Each row was made from one walk, in order. Every step used is in the known rows, and no mark comes twice. Write each row's walk.
Known rows:
X U C: [ -9.9  -5.0   7.4   3.5 -11.5 -13.4  -6.8  -5.9 -23.7  17.7  -4.4  14.3
   2.8   9.7   2.7  -5.8   1.3 -52.0 -14.4 -12.0  -1.9   4.0  -1.8]
R U C D W: [  1.9 -34.0   6.0   1.9 -17.8   8.2  -9.4   0.4 -22.2   6.3  -0.5  13.6
  -0.1 -10.3   8.4 -13.5   5.4 -16.0  -2.6  -2.5   5.0  -4.0   2.2]
U C: [-11.8 -13.8   7.6   6.4 -19.3 -25.8   2.1  -5.1 -23.2  14.1   0.2  18.4
   0.8   1.5   0.2  -7.8   2.6 -32.7  -4.9  -5.1   3.1   3.1   1.7]
L C D W U: [ -5.9  -7.8  17.5   3.1  -7.0  21.9   3.1   0.1  -4.9  -0.4   9.3  -1.4
   7.2  17.0   4.9  -5.4   7.6  14.4   8.7   0.2   9.3 -22.0   9.6]
W D X U C: [ -3.4 -23.0  -5.3  16.3  -7.2 -12.6   2.6  -8.7 -20.3  25.8  -6.0  13.2
   5.7   7.1  -3.1  15.1  -5.6 -42.7 -23.2  -4.0 -11.6   6.5 -47.0]
R U X: [ -5.9   1.5  -1.9   7.6 -22.5  -6.7  -5.9  -6.0 -15.6  13.9   0.0  12.8
   2.9 -10.7   0.8  -9.7  13.2  14.9  -1.3  -0.9 -29.8   5.8   2.4]
W U X L C D: [  5.5   2.9   1.8   5.5 -15.8  10.9   5.8  -0.8   1.6   1.8   5.5  -4.0
   9.5   0.4   2.3  10.9   4.3  25.0   9.5   6.3  -8.3 -12.0   8.1]
U W D C: [-15.9 -17.7   5.8  12.2 -19.9 -11.7   5.9  -1.4 -13.5  12.5  -2.6   7.3
  -2.7  -2.7  -0.7  -1.9   3.0  15.0  -2.7   2.0   1.8   8.3 -22.9]
X U W D C: [-13.8 -12.4   6.1   9.2 -11.9   0.4  -1.5  -3.0 -15.3  16.9  -7.0   4.4
  -1.1   3.7   1.7   2.6   2.0  -3.2 -13.1  -6.0  -6.6   9.4 -26.2]
X L C D W U: [  3.1  -0.5  17.4  -0.4  -5.2  13.1   0.9   0.1   0.9  -5.0   9.7  -0.8
   9.7  13.8   1.3   3.4   4.2  12.9  12.8  -2.0  12.2 -16.2  18.3]
W D: [-10.7  -5.1  -4.1  15.4 -18.8 -14.8   2.9   0.2 -15.5  12.5   0.4  14.8
   4.8   9.8  -3.3  -2.3   6.5  12.9  -1.6  -3.6 -10.0   3.8 -16.2]
U W D X L: [ -8.5   1.5 -11.2  14.2 -14.8 -24.8  21.2  -8.2 -11.4  14.8   1.5  12.6
   0.9  -7.7  -9.8  20.6  -2.8   0.0  -9.4   2.4  -9.2  20.2 -19.9]
C D W: [ -9.5 -19.7   9.0   4.6 -17.5   6.8   1.7   5.8 -21.3   0.7   3.5  10.7
   4.0   8.3   3.4  -1.5  12.0   3.7   5.0   2.4   2.6 -12.1  12.2]
R U W D C: [ -7.6 -19.2   1.8  11.5 -17.5  -5.8  -2.9  -5.5 -12.6  15.9  -4.0   8.9
  -6.6 -13.6   1.7  -9.6   3.4  18.1  -6.1  -1.7  -6.3  16.3 -25.7]
W U R: [-11.6 -13.3   1.0   1.8 -19.2 -14.2   6.0  -1.0 -12.0   9.8   8.9   9.6
  -6.1   7.3  -1.7  -9.5   1.5 -15.3   0.8 -19.0  -6.6  -3.9   7.5]
L C D X U: [ -2.3  -4.7   4.4   5.0   4.5  14.0   3.5  -9.5 -26.7  16.2  -1.8   3.6
   6.1  19.4   2.2  21.0   5.2 -23.7 -12.3   4.8 -18.4  -6.3 -26.7]
L C: [-13.2  17.9  17.0   0.6  -5.7 -13.6   1.8  -8.7 -15.4  10.0   3.1   9.6
   6.5  21.8   0.0  -5.4   8.3   1.8   3.8  -3.6  -4.7  -0.8   1.2]
U X L C: [ -3.6  23.8  12.4  -4.0  -8.9 -16.1   2.2  -7.6  -2.1   3.2   2.0   5.4
  12.6   8.7  -2.7   5.0   7.1  21.3   9.8   1.7 -16.2  -0.1   4.5]
L C D W: [ -8.6  -3.4  18.5  -4.3  -4.3  12.4   1.5  -0.1 -13.5  -2.5   4.0   5.4
   9.5  19.1   5.4  -3.7  10.3  17.4   8.1   2.1   3.4 -15.7   5.1]
R U C D X: [  4.6 -44.8  -7.1  14.8 -17.2  -4.9   2.4  -7.9 -32.1  21.6  -1.9  17.1
  -5.4 -16.0   4.0   9.5   1.3 -36.1 -12.0   6.4  -9.3   5.1 -22.7]
R U: [ -5.9   0.8   1.6   8.8 -17.0 -12.1  -7.4  -6.5 -24.8  15.7   1.5  18.6
  -3.0  -1.8  -0.8 -11.8  11.0  -6.0  -2.4  -7.8 -14.1  10.8   6.7]

Write each row's walk:
[  5.3 -36.7  -4.3   9.6 -15.9 -21.8  10.9  -4.8 -27.8  14.0   0.4  16.2
   1.2  -8.4  -1.9  26.0  -4.6 -39.8  -6.4   8.4   1.9   4.6 -13.5]  U C D X L
[ -8.3 -28.8  10.2  16.1 -16.8 -16.2  -3.6   0.9 -16.6  14.6  -2.0  11.5
   2.4   9.1  -2.9   1.5   5.0  11.4   3.4   2.6  -1.2   3.3 -35.0]  W D C
[ -5.7  16.4   0.2   6.1  -1.8 -19.3  20.8 -13.1  -2.0  10.9   2.0   6.0
   4.9   3.5  -7.3  19.1  -4.7  12.9  -6.9   2.6  -6.2  16.8 -24.9]  U W D X L C
[-10.7 -18.2  17.9   7.1 -19.3  -9.6   0.9  -2.8  -8.5   8.1   7.9   9.0
   2.3   2.0   0.5 -11.7   0.8 -26.3   0.6  -8.5  21.3  -8.9  11.4]  D W U C
[ -7.7 -16.9   4.7   8.1  -6.4 -15.8   1.8 -11.8 -29.7  26.0  -2.7  14.0
   1.6   5.5  -2.2  12.6  -1.2 -65.1 -21.7  -3.5  -6.7   6.9 -26.2]  D X U C
[  3.3   6.2   3.2  -2.6 -12.1   0.4   3.4  -1.5  -6.4  -0.8   0.7   2.9
  12.4   4.1   2.0  11.4   7.8  27.2   9.9   9.0 -16.3  -7.7   7.8]  U X L C D
[ -9.8   4.2 -12.2  12.1 -20.6  -4.2   2.7  -6.7 -12.1  15.5  -2.1  14.7
  -4.6 -13.2   0.4 -15.1   5.3  20.7 -10.7  -8.9 -17.6  18.8  -8.7]  R U W D
[  2.3 -21.9  -4.6  12.8 -13.8 -15.4   9.3  -3.1 -29.3  12.1   2.9  14.5
   1.3  -0.9  -5.9  28.2   4.1 -17.0  -2.7   9.7  -8.2   3.9  -6.5]  C D X L
[ -4.5  24.3  17.8  -3.3  -3.2 -24.1   0.3  -8.6  -8.5   5.7   3.5  10.7
   8.0  17.3  -4.0   2.0   4.2   3.0   8.2  -3.9  -0.4   5.9   7.7]  X L C
[-10.5 -14.9   0.4  -2.2  -2.9 -15.6   6.3  -7.6 -25.4  19.4   0.1  13.0
  -3.0  12.7  -3.8  13.3   0.7 -49.3 -17.3 -14.0 -23.7   4.4 -25.3]  D X U R
[ -6.4  -1.5   9.0   3.3  -7.9   4.2   2.9  -1.3 -21.4   6.2   1.6   7.6
   6.0  16.4   5.6  -0.2   8.9  11.0   4.6   2.5  -6.2  -9.2   0.0]  L C D
[ -3.2  14.7  13.4   2.7   1.3 -27.8   9.5 -15.1 -14.1  11.9   4.9  10.1
   6.9  14.5  -8.9  20.5   1.4 -15.4   1.1   4.5  -6.3   8.5 -16.8]  D X L C
[ -2.8 -36.1  -2.1  15.3 -24.5   1.9   3.4   1.2 -21.6  12.0   3.5   8.7
  -1.3  -3.8   4.9  -2.7   0.1 -25.9  -4.1  -0.4  10.8  -9.9   6.7]  W U C D
[  2.0 -15.8   3.0   6.9 -23.3  11.3   1.4   6.7  -0.2  -3.7   7.9  -0.2
   9.8  -6.9  -0.3   8.3   7.7  20.3  11.2   4.4   0.4 -17.6  22.1]  C D W U X L
[ -3.3 -44.1  -2.8  14.1 -17.3 -10.1  11.8  -3.8 -33.2  17.9   0.3  15.3
  -0.6  -2.5   1.2  16.6  -0.1 -36.6 -10.5  10.0  -0.7  -0.2 -20.7]  U C D X
[ -4.8   7.3   1.5   5.2 -22.3 -23.1   2.5  -2.6 -11.0   6.5   2.4  11.0
   8.7  -2.6  -4.7   7.3   8.6   9.2   6.8   0.4 -15.2   4.7  11.5]  U X L
[  4.5  25.3   8.6  -3.9  -7.9  -8.9  -6.5 -10.9  -0.8   6.1   0.3   6.5
   9.1  -3.2  -0.6  -1.7   7.3  21.2   7.4  -0.6 -23.4   8.5   1.9]  R U X L C
[  2.2   6.8   7.4  -0.6  -6.1  -5.6   2.3  -2.7 -14.1   2.2   1.7   8.8
   7.7  13.2   1.6  10.1   5.1   9.6   8.4   2.5  -3.1  -3.0   5.9]  X L C D
[ -2.1  19.4  21.5  -3.5  -9.3  -1.1   3.0  -5.4  14.5  -4.2  10.1  -3.2
  15.3   9.6  -3.7   0.4   5.7  24.2  14.1  -0.8   2.3 -12.6  14.5]  D W U X L C
[ -7.5 -30.4   4.5  -2.1 -17.8  12.5   5.6   8.9  -9.2  -2.6   9.8   4.6
  -2.6   5.1   4.4  -7.1   3.6  -4.4   5.4 -13.3   1.4 -18.9   9.9]  C D W U R
[ -4.9   3.5  11.5   5.9 -21.6  -6.1   2.2   0.9   4.6  -0.8   9.9   2.1
  10.6  -3.0  -5.8   2.3   7.3  12.1  11.1  -2.3   1.0  -8.1  20.8]  D W U X L
[ -5.6  -5.9  13.5   2.7 -13.9  27.7   4.5   0.8   3.3  -3.9   7.6  -7.2
  13.1   8.9   5.5  -2.2  10.3  32.4   9.6   6.9  -3.4 -26.5   4.1]  L C D W U X
[-10.0   0.2   2.2  11.9  -6.0 -12.7   1.0 -10.0 -30.7  23.1  -0.4  12.2
   2.7  13.1  -5.0  16.0   6.5 -45.6 -16.8  -2.9 -17.2   5.3 -17.1]  D X U
[-13.1 -10.4 -10.5   8.9 -10.1   9.6  13.1  -7.4 -32.9  19.3  -2.4   6.8
  -2.7  -2.4   1.4  18.0   5.8 -32.3 -21.6   2.7 -16.7   5.4  -5.6]  C D X U W
[ 1.1  3.9 19.3 -7.1 -1.1  3.0  0.1  0.7 -7.9 -5.7  4.2  5.4 11.3 15.9
  2.0  5.0  6.2 12.5 12.9  1.1  6.4 -9.3  9.3]  X L C D W
[-20.9  20.4   1.9   1.9 -11.3  -3.9   2.5  -8.0 -23.6  15.0  -2.4   9.9
  -1.7   5.1   0.5  -5.4   7.6 -22.9 -15.1 -12.7 -10.5  10.6  17.7]  X U W
[ 13.3 -38.5  -7.3  11.0 -13.0 -13.8   2.0  -8.0 -26.3  17.6  -1.9  18.4
  -2.9 -18.2   0.1  19.3  -3.8 -38.1  -9.1   5.8  -5.7  12.6 -16.5]  R U C D X L
[ -6.5 -23.8   1.8  11.0 -25.7  20.5   3.8   6.3  -6.3  -0.3   8.2  -1.6
   8.9  -4.6   3.1  -1.8  12.4  21.8   6.7   5.7  -4.6 -21.4  14.6]  C D W U X
[ -4.9 -24.3   9.6  -1.7  -9.4  13.6  -7.5   2.5 -23.0   6.4  -3.6   8.7
   7.8   8.4   8.2  -2.0   3.7 -36.7 -10.1  -5.4   6.4 -12.0   3.4]  X U C D W
[  1.0   1.3 -14.9  13.7 -13.0 -17.6  10.4 -11.8 -11.6  17.8  -0.4  14.8
  -2.7 -18.7  -7.4  13.7  -1.9   3.5 -13.1  -0.6 -17.3  27.3 -21.6]  R U W D X L
[ -5.3 -16.5  14.5  -9.7  -6.0  17.9   6.3   2.6   0.1  -5.9   9.5  -1.2
   3.3  15.8   7.6  -7.9   2.1   8.3   8.3 -12.0   4.2 -23.7   2.6]  L C D W U R
